Each row comes from the steps of one path. Every step used is in the known rows, and no mark comes twice. Write the path behind each row, first mark first.
Known rows
tifif vobak: [ 0.08  0.84  0.71  1.37  0.87  1.60 -1.56 -1.28 -1.19 -0.94 -0.12 -2.58
  0.83  0.21  2.04 -1.99  5.84 -1.31  0.27  0.33  0.73  0.87 -0.81 -0.06]
vobak pibal rure situs: [ 0.55  1.15 -0.60  1.29  0.96  1.76 -0.83 -0.73 -0.85 -0.32  1.80  0.66
 -0.03 -0.08  1.56 -1.02 -0.53  0.97 -2.75 -0.35  0.41 -0.13 -0.16  0.08]
situs rure: [-1.88  0.11 -1.25 -1.03  0.69 -0.19 -1.79 -1.17  0.51 -1.59  1.35 -1.68
 -1.17 -0.95  2.63 -0.38  1.56 -1.70  0.26  0.50  0.87 -0.60 -1.34  1.48]
bimorag pibal: [-1.58  0.53 -0.36 -0.90  1.03  1.70 -1.55 -1.05  1.22 -4.28  0.77 -1.12
  1.85 -1.04  1.82 -1.74  1.28 -0.57 -1.58  0.22 -0.99 -1.18 -0.31  1.61]
bimorag pibal zesel: [-1.70  0.25 -0.70 -1.31  0.94  1.56 -1.74 -0.84  0.85 -3.82  0.13 -1.39
  2.22 -0.95  2.20 -1.92  1.20 -0.31 -1.35  0.50 -1.20 -1.49  2.11  1.45]
rure pibal zesel: [ 0.83  0.48 -1.68 -0.07  0.07  1.55 -0.77 -1.08  2.48  1.80  0.20 -1.44
  0.39 -0.47  1.91 -0.73  1.65 -0.07 -1.70  0.94  0.10 -0.12  1.19  0.45]
pibal rure situs: [ 2.05  1.55  1.73  0.35  0.46  0.94 -0.95 -1.95 -0.34 -1.06  2.74 -2.16
 -0.99  0.46  1.19 -1.89  1.76  1.39 -0.55  0.08  0.95 -1.38  1.20  1.50]
pibal zesel situs: [-0.68  0.40 -0.22 -1.58  0.28 -1.22 -0.02 -1.61 -1.05 -0.11  0.76 -0.97
  2.01  0.37 -0.29 -2.81  0.64 -1.55  0.67  1.51  0.90 -0.73  3.58 -0.19]
situs bimorag pibal: [-1.20 -0.01  0.38 -0.42  0.34  0.50 -1.73 -0.39  0.19 -2.86  1.14 -1.19
  5.40 -3.17  0.42 -0.53  0.87 -0.68 -0.85  0.43  0.39  0.02  1.22  1.74]
rure pibal: [ 0.97  0.95 -1.35  0.20 -0.19  1.72 -0.75 -1.12  2.89  1.24  0.71 -1.45
  0.23 -0.65  1.57 -0.81  1.89 -0.22 -2.01  0.57  0.28  0.25 -1.17  0.73]
rure situs zesel: [ 1.34  0.96  0.39 -1.66 -0.54  1.46 -0.83 -2.31  1.39 -1.39  3.06  0.00
  2.03  1.90  1.32 -2.03  0.72  1.86 -0.07 -0.92  1.22 -1.50 -1.70  1.22]
zesel situs rure pibal vobak: [ 0.57  0.54 -1.25 -2.35  0.58 -1.54  1.66 -2.17  2.80 -0.07  2.40 -1.23
 -1.03  0.06 -1.02 -0.32  0.65 -1.94  0.66  1.19  1.04  0.19 -0.43  0.33]
situs zesel: [-1.34 -0.65 -0.13 -1.35 -0.14 -0.21 -2.18 -1.21 -0.53 -1.02  1.25 -0.95
  2.22  1.46  3.62 -2.98  0.83 -1.58 -0.56 -0.21  0.93 -1.99 -1.15  0.76]
tifif vobak pibal zesel situs: [-0.05  0.47 -0.60  1.41  1.63  1.25 -0.73 -0.79 -1.11 -0.28 -0.62 -0.78
  1.60  0.57  0.87 -1.45  4.12 -1.13 -0.51  0.58  0.47  1.74  0.61 -1.18]
tifif vobak pibal bimorag: [-0.55  0.65 -0.57  3.73  1.31  1.99 -1.02  0.17 -1.66 -0.28  0.52 -1.42
  2.06  0.26  1.96 -1.29  4.33 -0.64 -1.12  0.36  0.99  1.22 -1.93 -1.06]
zesel situs bimorag pibal rure: [ 0.50  0.59  0.91 -1.04  0.62 -1.94  0.62 -1.63  0.80 -2.42  2.08 -1.38
  4.43 -1.45 -2.39 -1.40  0.43 -1.66  0.50  1.72  0.99  0.55  2.39  0.75]
zesel situs vobak: [-0.35  0.17  0.43 -1.86  0.00 -3.00  1.10 -2.34 -1.25 -1.49  0.27 -0.28
  0.25  0.06 -0.80 -1.25 -0.02 -2.44  1.17  1.32  1.28  0.90  0.42 -1.14]
bimorag pibal rure: [-0.66  0.71  0.52 -0.15  1.57  1.34 -1.82 -0.90  0.99 -4.46  1.06 -2.39
  0.57 -0.80  2.31 -1.75  1.79 -0.21 -1.84  0.36 -1.12 -1.52  1.36  2.04]
zesel situs: [-0.25  1.12  0.21 -1.42  0.06 -1.76  0.97 -2.19 -0.41 -0.87  1.76 -0.50
  1.82  0.27 -1.83 -2.68  0.53 -2.17  0.52  1.35  1.33  0.05  0.40 -0.31]
zesel situs vobak pibal: [-0.66  0.14 -0.31 -1.32  0.33 -2.63  1.23 -1.97 -1.35 -1.32  0.14  0.84
  0.38 -0.02 -0.66 -0.55 -0.99 -2.41  0.15  1.17  0.97  1.29 -0.07 -1.67]
vobak situs zesel: [-1.85 -1.54  1.02  0.05 -0.53 -0.30 -2.38  0.33 -0.27 -0.17 -0.16 -1.97
  1.80  0.34 -1.38 -2.04 -0.04 -1.48  0.34  0.04  0.74 -1.75 -2.27  1.38]
rure situs: [ 1.49  1.92  0.35 -1.02 -0.53  1.80 -0.27 -2.37  0.70 -1.21  2.96 -0.29
  1.12  0.55  0.18 -1.64  1.00  2.03 -0.28 -0.61  1.26 -0.74 -1.19  1.29]
situs bimorag pibal vobak: [-1.03 -0.41  0.61 -1.16  0.24  0.35 -0.86 -0.42 -0.52 -2.11  2.15 -0.99
  4.12 -2.82  0.83 -0.56  0.48 -0.28 -1.09 -0.14  0.69 -0.73  1.30  1.54]

Write each row's path
[-0.13  0.22  0.12 -0.91  0.70 -2.66  1.11 -1.91 -1.49 -1.25  0.23  0.25
 -0.23  0.15 -0.64 -0.65 -0.74 -2.25 -0.03  1.30  0.87  1.22  0.67 -1.54] -> zesel situs vobak pibal rure
[-2.26 -0.64 -0.87  1.77  0.26 -0.92 -0.67 -0.17 -3.42 -0.82 -0.46  0.59
 -0.07 -0.92  3.34  0.43 -1.10 -0.90 -1.42  0.31  1.06  0.56 -1.83 -1.59] -> situs vobak pibal bimorag
[ 0.90 -0.29 -0.64 -0.54 -0.32  1.50  0.06 -0.59  2.18  2.53  1.49 -1.79
 -1.53 -0.66 -0.09 -0.14  0.70  0.32 -1.98 -0.24  0.41 -1.21 -1.62  0.71] -> rure pibal vobak situs
[-1.70 -0.68 -0.06 -2.04  0.98  1.16 -0.81 -0.48  1.17 -3.41  1.41 -1.70
 -0.40 -1.21  0.60 -0.53  0.45 -0.28 -1.11 -0.49 -0.86 -2.41 -1.15  2.06] -> bimorag pibal vobak situs rure
[ 0.22  0.63 -1.39 -0.51  0.51 -1.79  1.38 -1.62  2.85 -0.35  2.37 -1.69
  0.76  0.03 -1.49 -0.45  0.88 -1.87  0.88  1.81  1.36  0.56 -0.93  0.35] -> zesel situs rure pibal bimorag
[ 1.72  1.13  0.66 -1.71 -0.28  1.57  0.13 -1.74  1.32 -2.33  3.53 -0.24
  3.45 -1.11 -0.52 -0.07  0.46  2.81 -0.45 -0.75  1.05 -0.75  0.11  1.91] -> rure situs bimorag pibal vobak
[-0.11 -0.31  1.66  2.10  0.49  0.56 -2.28  0.04 -0.93 -0.22 -0.97 -3.54
  2.76 -1.21 -1.64 -0.79  4.98 -1.21  1.16  0.55  1.27  1.31 -0.91  0.82] -> tifif vobak situs bimorag
[-1.23 -1.11  2.07  0.83  0.18 -0.19 -2.33  0.95  0.09 -1.56 -0.19 -2.96
  3.41 -2.71 -3.23 -0.45  0.15 -0.68  0.21  0.53  0.45 -0.50  0.23  2.37] -> vobak situs bimorag pibal rure
[-2.27 -0.84 -0.99 -0.31  0.43 -1.00 -1.19 -0.60 -3.22 -0.81 -1.72  0.99
 -0.91 -0.84  3.63  0.50 -1.01 -1.19 -1.22  0.35  0.31  0.68  0.52 -1.71] -> situs vobak pibal zesel
[-0.29  0.29 -2.23 -0.77  0.74  0.38 -1.25 -1.29  3.47 -0.06  1.24 -1.95
 -1.61 -1.05  2.50  0.70  1.78 -1.16 -0.57  0.76  0.59  0.20 -1.94  1.39] -> situs rure pibal
[-1.27 -0.97 -0.40  1.62  0.07 -0.18 -1.73  0.69  2.46  0.45  0.04 -3.28
 -0.17 -1.41 -2.08  0.53  0.63 -0.86  0.36  0.81  0.82 -0.52 -3.18  1.84] -> vobak situs rure pibal bimorag
[ 0.06 -0.32  0.36  1.65  0.99  1.00 -1.97 -0.27  1.84 -0.28 -1.31 -4.04
 -0.32 -0.38 -0.93  0.05  5.54 -1.20  1.16  0.63  0.54  1.32 -2.35  0.97] -> tifif vobak situs rure pibal
[-1.20 -0.99  1.01 -1.61 -0.43  0.34 -0.38 -0.40 -2.50  1.06  2.16 -1.33
 -1.58 -0.43 -0.43 -1.63 -0.22 -0.48 -0.66 -0.85  1.18 -2.76 -1.17  0.94] -> pibal vobak situs
[-0.26 -0.11  1.37  1.81  0.72  1.13 -2.06 -0.33 -0.78 -0.45 -1.23 -3.41
  0.84 -0.07 -1.16 -1.54  5.18 -1.20  0.99  0.45  0.74  0.63 -1.70  0.54] -> tifif vobak situs
[-1.31  0.14 -0.19 -2.39  0.86  1.66 -0.40 -1.17  0.17 -3.51  2.11 -0.89
  0.21 -0.77  2.36 -1.72  0.84  0.05 -2.06 -0.52 -0.68 -2.33 -0.09  1.33] -> bimorag pibal vobak
[-0.63  0.61 -0.65 -1.94  0.61 -2.30  0.84 -2.12  1.17 -1.50  1.82 -1.02
  0.41  0.03 -1.25 -1.35  0.68 -2.58  1.26  1.50  1.26  0.34 -0.18  0.34] -> zesel situs rure
[-0.05 -0.48  1.61  2.06  0.84  1.01 -1.98  0.10  0.06 -1.36 -1.26 -3.60
  3.07 -1.25 -1.91 -0.58  5.01 -1.00  0.96  0.53  0.60  1.25 -0.80  1.20] -> tifif vobak situs bimorag pibal
[ 0.74  1.18  0.79 -0.42  1.23  1.78 -1.34 -1.37  1.93 -4.60  2.01 -2.08
  0.66 -0.38  1.38 -1.39  1.71  1.30 -1.43  0.08 -0.87 -1.58  0.96  2.32] -> bimorag pibal rure situs
[-0.23  0.56  0.52 -1.56  0.49 -1.86  0.92 -1.56  0.86 -2.47  1.82 -0.71
  4.98 -1.47 -2.74 -1.33  0.24 -1.84  0.68  1.47  0.93  0.79  1.64  0.55] -> zesel situs bimorag pibal
[ 0.57  0.80  0.97 -0.66  1.30  1.21 -1.24 -1.61  1.51 -4.89  1.33 -2.04
 -0.03 -0.50  1.94 -0.73  1.52  1.20 -1.23  0.18 -0.98 -1.09  0.95  1.76] -> bimorag pibal rure situs vobak
[-1.05 -0.17 -0.08 -1.81  0.17 -2.01  0.15 -1.75 -1.62 -0.56 -0.33 -0.89
  1.02  0.19  0.41 -1.68  0.31 -1.77  1.18  1.60  0.87 -0.20  3.55 -0.80] -> pibal zesel situs vobak
[-1.61 -0.58  0.40 -1.88  0.66  1.46 -0.58 -0.40  0.52 -3.05  1.32 -1.49
  0.18 -1.00  0.34 -1.29  0.53  0.11 -1.56 -0.59 -0.83 -2.48 -0.78  1.75] -> bimorag pibal vobak situs
[-1.59 -0.97  0.31 -2.34  0.74  1.27 -0.95 -0.37  0.86 -3.28  1.29 -1.39
  0.71 -0.37  0.82 -1.57  0.27 -0.14 -1.47 -0.77 -0.88 -2.86 -0.96  1.86] -> bimorag pibal vobak situs zesel
[-0.51  0.08 -2.10  1.18  0.62  0.45 -0.86 -0.57  3.05  0.13  1.86 -2.56
 -0.61 -0.93  2.43  0.70  1.91 -0.83 -0.45  1.02  0.93 -0.16 -2.51  1.27] -> situs rure pibal bimorag
[-1.97  0.17 -2.13 -0.40  1.02 -0.12 -0.06 -0.64 -0.77  0.13  0.57  1.41
  1.33 -0.24  0.69 -0.97 -1.16 -1.28 -1.44  0.72  0.31  0.33  1.14 -0.91] -> vobak pibal zesel situs rure
[-1.46  0.08 -0.38 -2.07  1.12 -0.33 -0.51 -1.37  1.14 -4.23 -0.33 -1.15
  2.01 -0.51  0.72 -1.26  0.76 -0.87 -0.32  1.09 -1.05 -0.69  2.51  0.53] -> bimorag pibal zesel situs vobak
[-1.48  0.41 -1.81 -0.36  0.78  0.18 -0.07 -0.59 -1.36  0.21  0.32  1.71
  1.89  0.05  0.43 -1.56 -1.30 -1.10 -1.84  0.57  0.31  0.24  1.43 -1.17] -> vobak pibal zesel situs
[-0.56  0.47 -0.76  1.61  1.47  1.90 -1.44 -0.53 -1.50 -0.24 -0.84 -1.00
  1.21  0.35  2.30 -1.31  4.30 -0.89 -1.02  0.36  0.29  1.40  0.32 -0.81] -> tifif vobak pibal zesel
[-0.50 -0.07 -2.40 -0.92  0.82  0.51 -1.26 -1.08  3.38  0.33  0.73 -2.09
 -1.30 -0.91  2.74  0.66  1.89 -0.82 -0.25  0.91  0.36 -0.13 -0.13  1.38] -> situs rure pibal zesel
[-0.70  0.13  0.18 -1.52  0.02 -1.66  0.09 -1.28 -1.09  0.07  0.93 -0.89
  3.83 -0.73 -0.85 -2.07  0.46 -1.56  0.92  1.59  1.21 -0.30  4.44  0.09] -> pibal zesel situs bimorag
[-2.07 -0.44 -0.75 -0.06  0.20 -0.92 -1.13 -0.89 -3.15 -1.18 -1.11  1.03
 -1.17 -0.96  3.38  0.54 -1.21 -1.30 -1.49  0.08  0.54  1.08 -1.11 -1.52] -> situs vobak pibal
[-0.38 -0.61  1.50  1.70  0.87  1.08 -2.06  0.22  0.10 -1.24 -1.65 -3.58
  3.22 -1.27 -1.66 -0.67  5.08 -0.88  1.21  0.79  0.40  1.00  0.33  1.02] -> tifif vobak situs bimorag pibal zesel
[-0.45  0.37 -1.02  1.09  1.84  0.91 -0.83 -0.91 -0.43 -0.42 -0.55 -0.89
  0.79  0.46  1.26 -0.76  4.21 -1.31 -0.14  0.68  0.47  1.76  0.30 -0.91] -> tifif vobak pibal zesel situs rure
[ 1.52  0.49 -1.36 -0.48 -0.01  0.03  0.41 -1.37  3.22  1.89  0.57 -1.44
  2.19 -0.77 -0.28 -0.41  1.24 -0.54 -0.94  1.54  0.58  0.82  2.23  0.10] -> rure pibal zesel situs bimorag
[ 0.66  0.81 -0.13  1.32  0.85  1.34 -0.84 -0.46 -1.08 -0.34  2.06  0.70
  1.10 -0.65  1.03 -0.44 -0.71  0.88 -2.58 -0.32  0.75  0.36  0.26  0.29] -> vobak pibal rure situs bimorag
[ 0.73  0.89 -1.32  2.69 -0.17  1.55 -0.06 -0.11  2.24  1.70  1.93 -2.12
  1.65 -0.66  1.67 -0.82  1.78  0.32 -2.08  0.85  0.95 -0.14 -2.01  0.23] -> rure pibal bimorag
[-0.38 -0.04  1.06  0.17  0.77  0.10 -1.90 -0.23 -0.05 -2.84  1.39 -2.19
  4.46 -2.95  0.78 -0.58  1.22 -0.54 -0.91  0.74  0.37 -0.18  2.33  2.09] -> situs bimorag pibal rure
[ 0.27  0.61 -0.33  0.87  0.98  1.36 -0.98 -0.77 -0.50 -0.56  2.02  0.86
  0.28  0.68  2.22 -1.23 -0.77  0.81 -2.64 -0.46  0.31 -0.59 -0.40  0.07] -> vobak pibal rure situs zesel
